What can hang from each mark:
gazo: kego mimat
bedu: popo
kego: gazo nakadi
popo: dami
keset: butiv dami
nakadi: fele kego
dami: keset
fele: nakadi
mimat: butiv gazo
butiv: keset mimat

Each row was made from one small tree. Brackets hold a mark, then the marks that hang from it, in alphabetical order. Every link used is in the known rows. Write each row's tree.
Known rows:
(dami (keset (butiv (mimat (gazo kego))))): [ 2.86 -1.33 -0.88 -0.77 -1.95 -5.05  0.12  0.92  1.11  3.52  0.09  2.52
 -1.56 -1.49 -2.19  2.88 -1.19  2.48  1.16  0.23  1.09]
(bedu popo): [-1.29  0.39  1.91  0.87  0.19 -1.35  1.60  0.03  3.74  1.51 -1.76  2.29
  0.41  1.16  1.58 -3.25  0.28  1.22 -2.03 -0.03  0.55]
(popo (dami keset)): [ 0.21  1.66  0.18 -3.08  2.10 -2.64 -1.90  0.83 -4.20  1.39  1.77  3.65
 -1.56  0.92 -3.34 -1.64 -3.64  0.80  2.09 -1.45  4.00]
(mimat (butiv (keset dami)) (gazo (kego (nakadi fele)))): [ 0.00  2.64 -0.97 -2.19 -0.92  3.94 -2.15 -1.10 -1.66  0.01  3.16  0.96
 -1.40 -2.41 -0.04 -0.05  1.94  1.65  0.82  1.34 -3.55]
(keset (butiv mimat) dami): [ 2.89 -1.77  1.24 -1.38 -0.50  0.66 -1.99 -0.75 -2.17  4.42 -2.72  2.30
 -2.15  2.33  1.33 -0.62  1.22  3.01 -1.95  4.61 -0.01]
(kego (gazo (mimat (butiv keset))) (nakadi fele)): [-0.34  1.77 -1.18  0.47 -0.91  4.73  1.57 -0.56  1.87 -1.86 -1.61 -4.01
  1.50  0.92  3.12 -0.49  2.32 -2.41 -0.19  0.42 -1.17]
(gazo kego): [ 0.57 -2.76  1.64 -0.17  0.09 -2.42  0.42  0.46 -2.16 -1.81  1.50 -0.49
  0.69 -0.29 -2.18 -1.66 -1.77 -1.19  0.47 -1.05  3.01]
(bedu (popo (dami (keset butiv)))): [-1.40  2.56  1.59  0.82  2.15 -1.59  0.49 -0.16 -0.37  2.28 -0.46  3.72
 -0.55  0.89 -0.14 -2.89 -1.57  1.89 -2.52 -0.80  0.02]
(butiv keset (mimat (gazo (kego nakadi)))): [ 2.01 -3.64 -1.53 -0.88  0.38  1.59  1.18  2.28  3.96  2.71 -1.10 -0.55
 -0.29 -2.02 -4.11  3.23 -0.76 -1.79  1.22 -0.76  2.10]
(kego (gazo (mimat (butiv keset))) nakadi): [ 0.88  1.01 -1.21  1.46 -1.96  2.55 -0.31  0.60  0.62 -1.19 -1.78 -3.67
  0.81  0.78  1.86  0.75  0.67 -1.28 -0.23  0.53 -1.37]
(keset (butiv mimat)): [ 3.52 -3.02  0.62  1.65 -2.26 -1.13 -0.36 -0.33  2.64  4.83 -2.45 -0.66
 -1.19 -0.27  1.35 -0.41  0.14  1.51 -0.94  2.11 -1.64]
(gazo kego (mimat (butiv keset))): [ 3.70 -6.27  1.71  3.52  1.97 -0.55 -0.48 -0.82 -0.06  0.49 -1.87 -2.67
  0.08 -2.78 -1.79  0.48 -1.40 -3.29  1.77 -0.73  1.70]
(bedu (popo (dami (keset (butiv mimat))))): [-1.23  1.17  1.44  1.43  2.76 -1.08  1.03  0.13  0.63  2.93 -1.55  3.15
 -0.31  0.73 -0.33 -2.14 -1.76  1.18 -2.31 -0.74  0.04]
(popo (dami (keset (butiv (mimat (gazo kego)))))): [ 0.44  0.07 -0.35 -0.48  1.55 -1.63 -1.50  0.53 -4.65  1.99  1.83  2.68
 -1.81 -0.04 -2.99 -0.15 -3.34  1.02  0.35 -1.13  1.03]
(kego (gazo (mimat (butiv (keset dami)))) (nakadi fele)): [-0.53  2.19 -0.92 -0.50 -0.27  5.33  1.03 -0.65  0.25 -2.02 -1.74 -2.94
  1.15  1.84  3.13 -0.52  2.69 -1.87 -0.62  1.31 -0.56]
(mimat gazo): [-0.57 -0.78 -1.30 -1.22 -4.45 -0.79 -0.94  0.71  1.47  0.95  1.62  2.75
 -2.05  1.01  1.29 -0.53  0.93  2.73  0.88  0.51 -0.53]
(fele (nakadi (kego gazo))): [-3.59  3.81  0.01 -0.34  1.68 -3.52 -0.88  1.02  0.47 -3.93  2.94 -0.15
  1.98  0.77 -0.60  2.47 -1.08 -0.02  0.06 -0.51  1.26]
(nakadi fele (kego (gazo (mimat butiv)))): [-4.12 -0.67  0.40 -0.39  1.31 -1.42  4.45 -2.06  3.04 -2.72 -0.63 -0.08
  2.22  0.31  2.49 -0.69  2.85 -1.12 -0.30 -2.63 -1.20]
(fele (nakadi (kego (gazo mimat)))): [-2.97  2.18  0.11  0.92  2.03 -3.35 -0.60  0.92  0.75 -3.89  1.64 -0.93
  1.94  0.91 -0.36  3.00 -1.14 -1.07  0.08 -0.44  1.78]
(dami (keset butiv)): [ 3.46  1.29 -0.22 -2.33 -2.49 -6.14 -0.88  0.40  0.80  3.93  0.51  3.47
 -1.75 -0.77 -1.47  1.06 -1.08  3.60  1.54  0.63  1.92]
(gazo (kego (nakadi fele)) (mimat (butiv (keset dami)))): [ 2.62 -2.37  1.26  1.72  3.40  3.51  0.62 -1.26 -2.08 -1.82 -1.94 -4.57
  1.28 -1.48 -0.48 -0.18 -0.30 -5.20  0.76  0.95  2.00]

Write each row's tree:
[-0.23  0.74  0.98 -0.80  0.94  1.11  2.08  0.13 -2.47 -3.90  1.54 -3.35
  2.20  0.09 -0.79 -2.24 -1.08 -3.61 -0.28 -0.25  2.80] | (gazo (kego (nakadi fele)))
[-0.36  1.12 -1.13  1.09 -3.19  1.69 -2.10 -0.70 -1.24 -0.87  3.04 -1.10
 -1.11 -2.42  1.75 -0.44  0.64  1.43  0.82  0.94 -5.39] | (mimat butiv (gazo (kego nakadi)))
[ 1.51 -2.75 -1.02 -3.11  1.60  2.85  0.06  2.01  0.65  2.39 -1.18  1.48
 -0.94 -0.08 -4.15  3.14  0.02 -0.62  0.52  1.00  3.26] | (butiv (keset dami) (mimat (gazo (kego nakadi))))
[ 0.24  0.72 -1.06  2.13 -2.51  2.45 -0.31  0.45 -0.03 -1.87 -1.87 -4.07
  1.01  1.45  3.06  0.17  0.75 -1.29 -0.46  0.87 -1.78] | (kego (gazo (mimat butiv)) nakadi)
[ 0.60 -2.76 -0.02  0.47 -1.45  0.49 -1.39 -0.26  0.84  0.97 -1.76  1.08
 -1.03  1.27  1.10  0.24  1.66  1.63  0.41  0.10 -0.33] | (kego (gazo (mimat (butiv (keset dami)))))
[-2.36  3.22  0.22 -0.24  3.13 -2.11 -1.90  0.35 -0.11 -2.88  1.72  0.23
  1.23  0.22 -0.94  3.36 -0.49 -0.04  0.42  0.38  1.11] | (fele (nakadi (kego (gazo (mimat (butiv (keset dami)))))))
[ 0.53  1.61 -0.62 -0.53  1.50 -0.68 -1.35  0.74 -5.27  1.22  1.65  1.37
 -1.37  0.07 -2.76 -0.01 -3.49  0.17 -0.01 -0.67  0.90] | (popo (dami (keset (butiv (mimat (gazo (kego nakadi)))))))
[-0.91  1.46 -0.95  1.16 -1.33  4.62  1.60 -0.72  1.24 -2.67 -1.72 -4.40
  1.58  1.65  4.33 -1.08  2.34 -2.37 -0.43  0.83 -1.62] | (kego (gazo (mimat butiv)) (nakadi fele))
[-1.72 -1.44  0.16  0.28  0.24 -4.36  1.62 -0.21  1.88 -0.94 -0.97  0.75
  1.16 -0.49 -0.57  1.61  0.53  0.43 -0.13 -2.91 -1.02] | (nakadi (kego (gazo (mimat (butiv keset)))))
[ 0.64  2.25 -1.11 -1.70 -1.43  2.91 -3.06 -0.51 -2.23  0.38  3.03  1.12
 -1.84 -2.50 -0.68  0.55  1.12  2.16  0.69  1.38 -3.63] | (mimat (butiv (keset dami)) (gazo (kego nakadi)))
[-2.45  4.27 -1.08 -2.01 -2.19  3.42  2.19  0.29  0.44 -3.54  0.74 -2.54
  1.95  2.70  2.87 -1.96  2.04 -0.93 -1.13  0.23 -0.21] | (kego gazo (nakadi fele))
[-2.06  2.06  0.64  2.21  2.41  0.27  1.34  0.54 -1.04  0.93 -0.40  1.72
  0.14  0.53 -0.50 -1.33 -1.84  0.23 -3.25 -0.77 -1.02] | (bedu (popo (dami (keset (butiv (mimat (gazo (kego nakadi))))))))
[ 0.92 -0.43 -0.83 -0.13 -2.24  0.63 -2.48 -0.61  1.04  1.75  3.24  1.59
 -2.11 -4.03 -1.03  0.44  0.92  2.58  1.60 -0.45 -4.23] | (mimat (butiv keset) (gazo kego))
[ 3.43 -5.90  1.91  2.43  2.64  0.04 -1.06 -0.94 -1.68  0.28 -1.87 -1.62
 -0.28 -1.87 -1.89  0.34 -1.02 -2.77  1.44  0.16  2.17] | (gazo kego (mimat (butiv (keset dami))))
[-5.13  1.27  0.26 -2.67  0.58 -2.08  4.82 -1.36  2.47 -3.45  1.00  1.21
  2.43  1.08  1.42 -1.29  2.65 -0.13 -0.77 -2.99 -0.20] | (nakadi fele (kego gazo))
[ 0.19 -3.47 -0.12  2.21 -2.50 -0.36 -0.76 -0.28  1.84  0.47 -1.83 -0.26
 -0.54  1.08  2.39 -0.22  1.29  1.13  0.56 -0.39 -1.33] | (kego (gazo (mimat butiv)))
